Each row comes from the steps of one path. Every step used is in the known rows, and no mark comes twice. Write the path behind each row, first mark first.
Known rows
vevek, rogar, rotaz, samub, tedo: [-12  10  -1   8  -7 -21 -11   9   6  27   7  -2  -3   4   1 -21 -11  20
  -5  20  -9 -17  -2  -1  -2   7  -4  -1   1 -18]
bamad, tedo, bikegiz, rogar, vevek: [ -1   4   1   2   6   0  16 -16  -2  30   2 -11  -7 -14  17  -8   2  -1
   2   8   0 -21   9 -17 -14  -4 -13 -17  24   2]
bikegiz, rogar, rotaz, samub, vevek: [ -7   5   6  -1   2 -21  -4 -10  -2  20   6  -2  12  -7  10 -23 -30   5
   0   2  -3 -24 -13 -16  -8   5  -5 -22  27  -8]
samub, vevek, rogar, rotaz, tedo, gedi: [-10  14   2  12 -14 -24 -14 -10   0  26  12  -2 -15  -2   7 -18 -19   8
 -15   7 -15  -4  -9  -7 -12 -21  -9  -2  -1  -5]
samub, rotaz: [  1   4   2  -1  -2  -8  -5   0  -9  -1   1   0   3   7   1  -9  -6  -3
   1   4  -4  -3  -9  -8  11 -10  -1  -8 -10  -3]
bamad, tedo: [-4  0  2  0 -1 -5 10  0 -1  7  4 -4  4  4  2 -2  4 -2 -5 -5 -1 -3  2 -4
 18 -9  5  3  8  2]
bikegiz, rogar: [  0   2  -1   4   4   3   4  -9  -4  11  -1  -1  -1  -6   6  -3  -8   0
   0   5   4 -11  -2  -1  -3   7  -7  -6   9   1]
rotaz, tedo: [ -2   4   0   0  -6  -6   4  -5   7   2   4  -6  -7   6  -1  -4   0  -4
  -3   5   9   8   1  14  -2 -18  -3  -5   3  -2]
sedur, tedo, bikegiz, rogar: [ -1   7   2   1   8   0  13 -29   0  21  -3  -5  -6 -10   9  10   6   3
   9   6  18 -10   6  -3 -28  13 -12 -15  -6  -6]
rotaz, rogar: [-10  -2   1   1  -6  -3  -7  -6   4   8   4   0   9  -4   0  -8  -5   5
   2  -3 -13  -8 -14  -3 -11   2   3   4 -13  -4]
bikegiz, rogar, rotaz: [-13   6  -3  12   4   3  -3 -11  -3  33   1  -5   3  -7   8 -13 -17   8
   0   8  10 -18  -6  -6  -8   9  -5 -12  15  -3]
vevek, rogar, bikegiz: [ -4   3   5  16  -8  12 -10  -1  -1  17   5   4 -11  -5  -4 -17 -15  11
 -18   8 -13  -5  -1  -5  -7  12 -15   7 -16   2]
rogar, vevek, samub, tedo, sedur: [ 20  -3   2   6  -1 -11   2   0  12  16  -2  -1 -20  -6  10  -7   9  -6
   7   9  -3  -6  17 -17  11  -6  -9  -9   8 -15]
gedi, tedo: [  7  -2  -1   4   9  -1   1   3  -4  10   1  -4  -3   1   0   4   3 -10
   5  -3 -12   2  -5 -19  10  -1   0   0 -10  -2]
rogar, rotaz: [-14   5  -2   8  -1   0  -7  -1   0  22   2  -3   4  -1   2  -9  -8   8
  -1   5   7  -8  -3  -4  -5   6   3  -4   4  -4]
rogar, rotaz, tedo, samub: [-14   9   1   0 -11  -3  -1   0   8  23   3  -3 -10   6   4  -7  -8   5
  -3   6  10  -1 -11  23 -16 -14   2  -7  10  -1]
sedur, tedo, rotaz, samub, vevek, rogar, bikegiz: [ 11   5  17  -4  -8 -12  -4 -16   3  21   8  12  -4   7   3  -8 -17   1
 -14  -3 -16 -17  -8 -25 -10  24 -10   2 -19  -5]
rotaz, rogar, vevek, samub: [  0  -4   0   9  -3  -4  -4  -4   9  29   3  -2   0  -8   6 -17  -8   4
   3  -2 -19 -14   2 -33  -7  19  -3 -16   3 -11]
gedi, tedo, rotaz, samub, vevek, rogar: [ 22   4  11 -13   8 -29  -7   4  -4  15   4   8  -3   4   9  -8 -13 -13
   0 -12 -34 -15 -14 -33  10   3  -1  -8  -9   0]
sedur, tedo, rotaz, rogar: [ -1   1   6  -5  -3  -1   0 -18   7  21   2   4   5   7   4   9   9   0
   5  -9   1 -13 -14 -10 -21  17  11  11 -30  -4]
samub, tedo, rotaz, rogar, bikegiz: [ -2  -4   5   6 -10  -1  -4  -6   4  15   5   2   5   8  -2 -13   8  -2
   4  10 -10 -13 -16  -1  -8  -8  -3  22 -28  -6]
bamad, tedo, bikegiz, rogar, vevek, samub: [  5   2   2   7   9  -9  20 -16   0  39   1 -10  -9 -12  18 -13   1  -2
   4   6   1 -21  21 -37   3   0 -16 -32  32  -4]
bikegiz, tedo, samub: [ -1   3   1  -7 -11   4  -1   7   3  -7  -1   1 -11   1  -1   4   0   1
   8   0  -3   1  -3  22 -11 -19   1  -2  -6   9]
bikegiz, rogar, vevek: [  2   1  -3   6   4  14   4  -9  -1  21  -1  -4  -8 -12  10  -8 -13   3
  -2  10  -6 -18  -4 -15 -17  16 -12 -13  18  -2]
tedo, samub, rotaz, rogar, vevek: [ -4   2   3  -6 -12   2 -11  -1  -1  21   2   2  -3  -3   9 -14 -16   7
   1   1 -27 -18 -34 -12 -25  -1   1  -8 -13  -4]
rotaz, rogar, bikegiz, tedo: [-14  -5   3  12 -15   8 -12  -7   5   5   8  -4   3  -5  -9 -19  -9   7
   2   6 -17  -5  -5   1 -19 -10  -5   6 -29   0]
bamad, tedo, rotaz: [  8   0   6  -8   1  -6  11  -2  -1  10   2   3   4  12   7   4  11 -11
   0  -9   3  -9   1 -11  16 -12  12   9   5   9]
bikegiz, rogar, vevek, samub, tedo: [  7   1  -6  13   7  -6  10  -5   2  28   1  -6 -14  -4  10 -15  -3   2
   6  20   0 -19  15 -22  10  13 -20 -18  17 -15]
bikegiz, tedo, rotaz, samub, vevek, rogar: [ 15   7   9 -16  -9 -25  -9   3   1  -1   6   6  -4   6   2 -13 -15  -5
   3  -7 -16 -16   2  -9   0  -9  -3  -9  -9   6]
sedur, tedo, samub, rotaz, rogar, vevek: [ -7   4   4  -2 -12   4  -6 -12   2  30   3   2  -8   1   8  -3  -9  10
  -5   2 -18 -18 -32 -16 -33  19   2  -8 -27 -12]

Write each row's path
[-10   4  -3   9  -4 -24  -4  -7   0  16   5  -8   0   0  11  -8   0  14
   6  26 -19 -20 -13 -10 -16 -17  -5   3  20 -18]
bikegiz, rogar, rotaz, samub, tedo, gedi
[ -4   0   5   3 -15  16  -2   3   1  -3   1   1 -13  -1  -6  -4  -4   2
   2   8  -8   1  -5  18 -16 -17  -7   4 -13   9]
rogar, bikegiz, tedo, samub
[ -3   6   8  12 -13  -1 -12  -2  -4   5  11   3 -13  -7  -6 -25 -26   3
  -9   2 -13  -5   8  -4  -1  -5 -19  -1 -24   4]
samub, vevek, rogar, bikegiz, tedo
[ -8   8  -3  14  10 -23   8 -14  -1  41  -1 -10  -5  -6  12 -16   4   2
  18  21  19 -18  21 -13   4  -4 -17 -27  14 -17]
vevek, samub, tedo, bikegiz, rogar, rotaz
[ 13  -2   7 -17  -1 -16   1   2   6   0  -2   4   7  11   5   3   7  -8
   7  -2  -7 -10  -8  -9  -6  -4   9  -2  11   1]
tedo, rotaz, samub
[  3   4  -2  -5   3 -14  10  -9   6  17   1 -11  -8 -10  14 -10   5   3
  12  25  -7 -22   4 -10 -22  -6 -19 -19  22 -16]
rotaz, samub, tedo, bikegiz, rogar, vevek
[-14  10  -5   9   6 -13   4 -12  -2  32   1 -10  -4 -10  10 -13   3   5
  15  23  18 -17   7   5 -12 -12 -14 -12   5 -13]
samub, tedo, bikegiz, rogar, rotaz
[ -8   8   7  -5   6 -29   0 -19  -1  24   3  -5  10 -14  14 -20 -19   2
  11   5   0 -24  -3 -16 -20  -4 -12 -32  26  -9]
tedo, bikegiz, rogar, rotaz, samub, vevek
[ -2  -3  10   6  -8  10  -2 -23   6  25   4   5   5   4  -1   0   2   1
  -4  -3  -5 -13 -19 -17 -25  20   3  15 -35  -3]
sedur, tedo, rotaz, rogar, bikegiz
[  7   0   1   0  11 -10   3  -7  -4  12  -3  -7  -6  -9   5   7  14 -10
  15   0 -11   3   3 -16  -5 -14  -4  -9 -11  -2]
gedi, tedo, bikegiz
[  9   1   0   5   0  -9  -1   1  -6  21   1  -3  -6   2   5 -17 -10  -1
   1   6 -12 -12   6 -40  16   8  -8 -28   6 -10]
rogar, vevek, samub, rotaz
[-15   9   0  13  -5  -1 -15   1   0  36   3   0  -7  -4   2 -17 -17  15
  -9   6   0 -13   0  -7  -6  18  -4  -3  -6  -2]
vevek, rogar, rotaz
[-12   9   2   5  -7 -13 -13   5   5  30   4   1  -1  -1   2 -19 -20  18
 -10   8 -12 -17  -5 -11 -15  14  -1 -10   7  -8]
vevek, rogar, rotaz, samub
[ -1  -1  -3   6  -1 -20   3  -8  10  30   3  -8  -6 -10   9 -15  11   2
  17  12 -11 -13  14 -22 -12  -1 -14 -15  -6 -20]
rotaz, rogar, vevek, samub, tedo, bikegiz
[ -5  -2   3  10 -12  14  -4  -1   1  -6   4  -5  -7  -2  -9 -11  -4   2
   2   9  -2   2   8   4  -4 -11  -9   2 -16   3]
rogar, bikegiz, tedo
[-11   8  10  -5   4 -35   9 -18   0  30   8  -7  13  -9  17 -23 -16   2
   6  -1  -1 -26   2 -21  -5 -16  -5 -28  35  -7]
bamad, tedo, bikegiz, rogar, rotaz, samub, vevek
[-11   6   2  -2   5 -17   2 -15   3  28   0  -8   6 -11  12 -14 -10   8
  10  13   3 -23  -5 -10 -30  -1  -6 -27  27  -8]
tedo, bikegiz, rogar, rotaz, samub
[ -2   6   6  -8  -7 -10   6   6  -9   8   2   2   0  13   7  -4  -2  -3
  -3  -4  -9  -8 -17  -3  16 -24   8  -4  -1   4]
bamad, tedo, samub, rotaz
[ -2   9   5   5 -10 -22 -16   4  13  26   2   1 -12  -3   8 -18  -7  13
  -1  14  -5 -15  -3   2  -2  -4   0   0   0 -15]
vevek, rogar, rotaz, samub, tedo, sedur
[  8  -2   9  -3  -2  -5   5  -6   8   6   1   2  -5  -3   9   1   8  -8
  -4  -9   1  -1   0  -1  12 -22  11   6   6   5]
bamad, tedo, sedur
[  1  11   6  -5 -12  -8  -9   8  -3   3   3   8 -18  -4   2  -9 -23   3
  -1  -6  -9  -6  -3  13  -8 -10  -9  -5 -15   9]
bikegiz, tedo, samub, vevek, rogar
[-13  14   9   3  -8 -16  -6   4  -3  39   9   7  -5  -1  10 -19 -26  10
 -15 -10 -10 -19 -11  -4   6   0   0  -4   8   3]
bamad, tedo, samub, vevek, rogar, rotaz
[ -2  10  12   4 -16  -5  -7  -4   2  17   9   7 -19   0   0 -21 -26   1
 -21   3 -11   1 -13  17  -8 -11 -20  -2 -10   4]
rotaz, tedo, samub, vevek, rogar, bikegiz
[  5   5   3   5   9 -16  16 -17  -9  40   4 -11  -4  -5  19 -21  -4  -6
   6   9  -4 -25  14 -46  14 -10 -15 -40  23  -6]
bamad, tedo, bikegiz, rogar, vevek, samub, rotaz
[ -2  -6  10  10 -19   8 -16 -12  12   3   5  -1  -8 -11  -3 -15  -5   0
   4  -1 -14  -4  -9   6 -20 -23  -1   8 -29   2]
rotaz, rogar, bikegiz, tedo, sedur
[ -9   5   6  -5 -10  -5  -6 -13  -1  18   2   6   1   7   4   2  -5   7
   0  -4 -10 -13 -32   0 -21   7   7  -1 -35  -9]
sedur, tedo, samub, rotaz, rogar
